What can hang from each mark
F: G M Y
Y: F R
R: Y
M: X
E: F
W: L
S: F L
L: S W

Each row was made from one small tree. Brackets hold a mark, then the marks that hang from it, in alphabetical order. Every link used is in the known rows. Write each row's tree.
Known rows
{S {F Y}}: [ 0.44  1.22  0.24 -0.06  2.15 -1.05 -0.79  1.48 -0.50  1.69 -0.70 -0.29
  2.14  0.67 -0.55  1.97  0.89 -0.88  1.15 -1.37  0.73  0.86  1.12]
{L {S {F G M Y}}}: [-0.65  2.70 -1.73 -0.25  1.20  0.11 -2.33  1.30  0.91  3.23 -2.87 -3.47
  0.02  2.62 -1.35  3.22  2.57  2.40 -0.28 -0.77 -0.36  0.96  2.64]
{R {Y {F M}}}: [-0.75  2.72 -0.09  0.07  0.52  1.03 -0.64 -2.05  2.62  2.47 -0.94 -3.56
  1.65 -0.29  1.15 -0.54  0.90  4.39  0.40 -0.29  0.60  0.70  4.03]
{S L}: [ 0.16  0.15  0.78  1.14 -2.09  0.24 -0.93  0.73 -0.34  0.41 -0.51 -0.83
  1.21  1.11  1.68  1.64  0.55  1.98  0.52  1.67  0.61  0.50 -1.59]
{F G {M X} {Y R}}: [-1.69  2.27 -2.13 -0.50 -0.83 -2.49 -1.05  2.12 -2.27 -0.29 -0.51 -0.18
  0.73  1.50 -0.31  2.34  0.67  1.55 -0.53  2.39  1.10 -0.31  1.55]
{W {L S}}: [-0.75  0.18 -1.81  0.15  0.16  2.64 -0.35 -0.20  0.25  0.51 -1.30 -1.37
 -2.15 -0.25 -2.36  0.14  0.96 -0.71  0.50  1.01 -0.28 -0.80  0.98]
{E {F G}}: [-0.07 -0.14 -0.50 -1.05 -1.74 -1.17 -0.77 -2.14 -1.99 -0.26 -2.08 -1.97
  1.93  0.34  0.65  0.60  1.52  1.01 -2.01  1.62 -0.96  0.88 -0.04]
{W {L {S F}}}: [-0.70  0.67 -1.08  0.39  2.42  2.73 -1.12  0.09  0.57  1.82 -1.91 -3.26
 -1.14  0.58 -1.53  0.83  2.39 -0.56  1.01  0.56 -0.27 -0.59  2.85]
{W {L {S {F G Y}}}}: [ 0.08 -0.46 -1.96 -1.21  1.39  0.92 -1.91  0.71 -0.30  2.26 -2.80 -2.89
 -0.13  1.30 -2.82  2.40  2.51 -0.59 -0.26  0.70 -0.17 -0.16  1.97]
{R {Y F}}: [ 1.21  0.96  0.95 -0.84  0.84  0.64  0.51 -3.41  1.51  1.23 -0.41 -2.67
  2.01 -0.64  1.00 -1.08 -0.08  3.01 -0.10 -0.11  0.30  0.38  4.03]
{F G Y}: [ 0.91 -0.99 -0.89 -1.45 -0.89 -1.72 -0.75  0.48 -0.91  0.47 -0.87  0.53
  1.00  0.84 -1.23  1.60  0.41 -0.09 -1.48 -0.09  0.18  0.17 -0.93]
{Y F R}: [ 0.09  1.90 -1.90 -1.32  1.46 -0.84 -0.97 -3.19 -0.39 -1.02 -0.54 -1.63
  0.96 -0.03  0.23  1.63  0.98  0.69 -0.76  0.55  0.64 -1.46  4.00]
{L {S {F G}} W}: [ 1.32  1.22  0.78 -0.62  0.34  1.23 -2.45 -2.34 -0.58  3.47 -1.81 -3.79
 -2.18  2.88 -0.93  1.43  2.00  2.47  0.08 -0.01 -1.88 -1.19  5.27]
{Y F}: [ 0.93  0.81 -0.02 -0.96  0.71  0.37 -0.67 -1.98  1.00 -0.70 -0.82 -1.81
  0.81 -0.79 -0.93  0.60  0.24  1.28 -0.41 -0.68  0.06 -1.25  2.45]
{L {S {F G M}} W}: [-0.62  2.98 -0.15  0.60  0.20  1.82 -3.70 -1.19  0.51  4.69 -2.17 -4.74
 -2.41  3.04 -0.62  1.88  3.10  3.81  0.47 -0.03 -1.65 -0.88  5.19]
{L W}: [ 0.28  1.08  0.88  0.47 -1.05  0.41 -1.43 -0.96 -1.06  1.63  0.61  0.68
 -1.46 -0.04 -0.32 -0.11 -0.06  0.90  1.72 -0.13 -0.46 -1.16  2.06]
{W {L {S {F M}}}}: [-2.50  2.41 -2.19  1.33  2.21  3.09 -2.18  1.59  1.65  3.12 -2.35 -4.19
 -1.48  1.02 -1.43  1.31  3.53  0.95  1.47  0.59  0.00 -0.12  2.88]
{L S W}: [ 0.75  2.12  0.31  0.64 -0.86  1.67 -1.09 -1.47 -0.59  2.10 -0.48 -0.80
 -3.07  0.47 -1.28  0.53 -0.15  1.66  1.70 -0.48 -1.33 -1.15  3.55]
{F G M Y}: [-1.14  0.82 -1.79 -0.58 -1.03 -1.12 -1.81  2.18  0.30  1.40 -1.29 -0.37
  0.66  1.03 -0.89  2.11  1.54  1.50 -0.93 -0.14  0.42  0.67 -0.73]
{S {F {M X}} L}: [-1.38  3.01  2.04  2.68 -0.38  0.68 -1.64  3.42 -0.10  1.39 -1.17 -3.54
  1.90  2.13  2.26  1.95  1.60  4.06  2.02  2.38  0.92  0.28  1.11]

Write each row's tree
[ 0.70  1.62  2.44  1.65 -0.84  0.74 -2.96 -0.37 -1.03  3.48 -0.42 -2.09
  1.20  2.02  1.87  2.03  1.90  2.51  2.60  1.22  0.20 -0.51  2.26]
{S F {L W}}
[ 0.07  1.49  1.14 -0.86 -0.59  0.31 -0.28 -1.72  1.33  1.12 -1.22 -4.82
  1.37  0.55  0.64 -1.02  0.25  5.95 -0.93  2.09 -0.02 -0.42  4.47]
{R {Y {F G {M X}}}}
[-1.43  3.54 -0.83  1.37  1.96  1.89 -1.62  0.98  1.94  2.96 -2.02 -3.96
 -0.93  1.98 -0.20  1.68  2.39  2.23  0.83 -0.92 -0.61  0.56  3.54]
{L {S {F M}}}
[ 0.13  0.20 -2.73 -1.80 -0.15 -2.87 -1.04 -0.60 -2.42  0.07 -0.42  0.68
  1.10  1.40 -0.41  2.74  1.02 -0.46 -1.59  1.08  0.83  0.25  0.85]
{F G {Y R}}
[-1.58  2.31 -2.17 -0.40 -1.76 -1.91 -1.87  0.84 -1.48  1.23 -2.70 -1.29
  2.66  0.59 -0.34  2.19  1.90  1.75 -1.11  0.66  0.08  1.93 -0.46]
{E {F G M Y}}
[ 0.48  0.42 -2.13 -2.58  0.46 -1.64 -1.70 -4.14 -0.51 -1.04 -1.26 -2.82
  0.93  1.14 -0.08  1.89  1.67  1.52 -2.76  1.66  0.06 -1.69  3.70]
{Y {F G} R}
[ 1.61 -0.83  0.69 -2.32 -0.17 -0.12 -0.23 -4.26  1.45  1.42 -1.09 -3.87
  1.91  0.50  0.65 -0.63  0.57  3.79 -1.93  0.94 -0.24  0.10  3.68]
{R {Y {F G}}}
[ 1.60  1.76  0.23 -0.81  0.48  0.09 -2.66 -0.97 -1.19  3.87 -1.85 -1.98
 -1.12  2.42 -2.02  2.64  1.44  1.56  0.83 -0.82 -1.15 -0.51  4.75]
{L {S {F G Y}} W}
[-1.68  3.98 -2.88 -0.18  1.29 -0.39 -2.32 -1.96  0.67  0.15 -0.71 -2.44
  0.80  0.10  0.16  2.13  2.11  2.24 -0.39  0.43  0.86 -1.00  4.35]
{Y {F M} R}
[-0.90  2.64  0.36  0.47  0.84  1.06 -1.22  1.18  0.53  1.49 -2.33 -5.13
 -1.42  2.82 -0.53  1.28  1.57  3.85 -0.29  1.42 -1.21 -0.64  3.69]
{L {S {F G {M X}}}}
[ 0.19  0.74 -1.97 -1.62  1.97 -2.83 -1.76 -0.56 -2.05  1.24 -0.98 -1.19
  2.18  2.49  0.47  3.24  2.38 -0.64 -1.28  0.89  0.93  0.50  2.42]
{S {F G {Y R}}}
[-1.40  3.02  0.08  2.12  0.08 -0.39 -2.78  3.64  0.33  3.21 -1.59 -1.93
  3.11  2.10  1.30  3.79  2.70  2.40  2.14  0.06  1.71  1.68  0.03]
{S {F M Y} L}
[ 0.75  2.77  0.97  0.70  1.14  1.90 -1.90 -1.36 -0.28  3.34 -0.93 -2.57
 -1.96  1.56 -0.81  0.98  1.35  1.56  2.05 -0.88 -1.23 -0.83  5.75]
{L {S F} W}
[-1.04  2.61 -1.72 -1.24  0.05 -1.12 -1.66 -1.33 -0.59 -1.44 -1.27 -3.89
  0.40  1.05 -0.14  1.68  1.28  3.78 -1.58  2.74  0.28 -2.22  4.49]
{Y {F G {M X}} R}
[-1.32  2.78 -0.15  1.07 -0.61 -0.78 -0.07  4.12 -0.81  0.08 -0.30  0.88
  0.60 -0.42 -1.06  0.93 -0.80  1.24  1.75  0.16  0.90  0.40  0.38]
{F {M X} Y}
[ 0.26  0.90 -1.25 -0.39 -0.01 -2.65 -2.73 -0.01 -2.40  1.76 -1.46 -1.99
  3.35  3.37  2.07  4.99  3.08  1.28 -0.63  2.40  1.57  0.69  1.19]
{S {F G {Y R}} L}
[-0.28  1.47  0.13 -0.97 -0.73  0.04 -1.37 -0.28  0.92 -1.07 -1.59 -3.99
  0.17  0.45 -1.09  0.53  0.55  4.18 -1.25  1.59 -0.35 -2.10  2.75]
{Y {F G {M X}}}
[-0.44  1.06 -1.17 -1.29 -0.32  0.19 -2.33 -1.68  1.94  0.66 -1.96 -3.96
  0.43  0.47 -0.69  1.28  2.07  3.68 -1.86  0.29 -0.26 -1.25  2.05]
{Y {F G M}}
[-0.80  1.83  1.11  1.59 -1.97  0.57 -4.76  0.21 -0.12  4.54 -1.61 -4.14
  0.60  3.43  1.87  2.85  3.91  5.02  1.15  2.17 -0.23 -0.47  2.05]
{S {F G M} {L W}}
[-1.27  3.26  1.52  2.71 -0.91  1.21 -3.93  1.20  0.08  4.57 -0.81 -3.07
  0.87  2.23  2.02  2.40  3.09  4.17  3.03  0.88  0.46 -0.22  2.30]
{S {F M} {L W}}
[-2.19  4.41 -1.91  1.80  0.64 -1.43 -3.21  2.37 -1.07  2.84 -1.20 -1.58
  3.30  2.76  2.27  4.92  3.40  1.93  1.72  1.34  2.37  1.54  1.55]
{S {F M {Y R}} L}
[-0.30  1.13 -0.41 -1.07 -0.17  0.35 -1.25 -3.01  2.48  2.54 -1.65 -4.87
  1.59  0.89  0.99 -0.18  1.82  5.20 -1.51  0.90  0.04  0.44  3.77]
{R {Y {F G M}}}
[-2.41  3.51 -3.40  0.52  0.49 -1.97 -1.69  1.85 -0.97  1.19 -0.07  1.04
  0.91  0.57  0.12  2.75  1.77  0.11  0.68  0.15  1.82  0.93  1.22]
{F M {Y R}}
[-1.61  4.27 -1.41  0.02  0.90 -0.56 -1.04 -0.63 -0.38 -1.33 -0.39 -2.50
  0.61 -0.30  0.13  1.28  0.62  2.85  0.28  1.71  1.00 -1.86  4.92]
{Y {F {M X}} R}
[-1.12  0.62  0.26  0.14 -1.45 -0.35 -0.71  1.77 -0.17 -0.19 -0.80 -2.16
 -0.60  1.18 -0.02  0.00  0.34  2.90 -0.77  2.27 -0.24 -0.91  0.45]
{F G {M X}}
[ 0.91  2.19  1.77  1.31 -0.95 -0.30 -3.17  1.16 -1.71  3.83 -0.53 -0.37
  2.17  1.54  0.90  3.29  1.41  1.83  3.21  0.07  0.98  0.29  2.04]
{S {F Y} {L W}}
[-1.87  1.83 -3.85 -0.77 -0.23 -2.49 -2.33  0.83 -1.28  1.25 -0.89 -0.41
  0.94  1.69 -0.14  3.07  2.31  0.86 -1.21  1.15  1.13  0.47  0.95]
{F G M {Y R}}
[-2.21  3.56 -3.87 -0.58 -0.99 -3.06 -2.34 -0.36 -3.01  0.66 -2.32 -0.95
  2.89  1.11  0.69  3.36  2.60  1.20 -1.47  1.76  0.62  1.65  1.26]
{E {F G M {Y R}}}
[ 1.35  0.73  1.45  0.09 -1.68 -0.83 -3.71  0.25 -1.97  3.77 -1.29 -1.82
  1.99  2.86  0.70  3.79  2.10  2.65  1.36  1.17  0.35 -0.10  1.60]
{S {F G Y} {L W}}
[-1.59  2.58  0.51  2.35  0.04  0.68 -2.67  2.06  0.94  2.89 -1.32 -3.55
  2.08  2.28  2.33  2.65  3.09  3.32  1.41  1.07  0.93  1.02  0.45]
{S {F M} L}
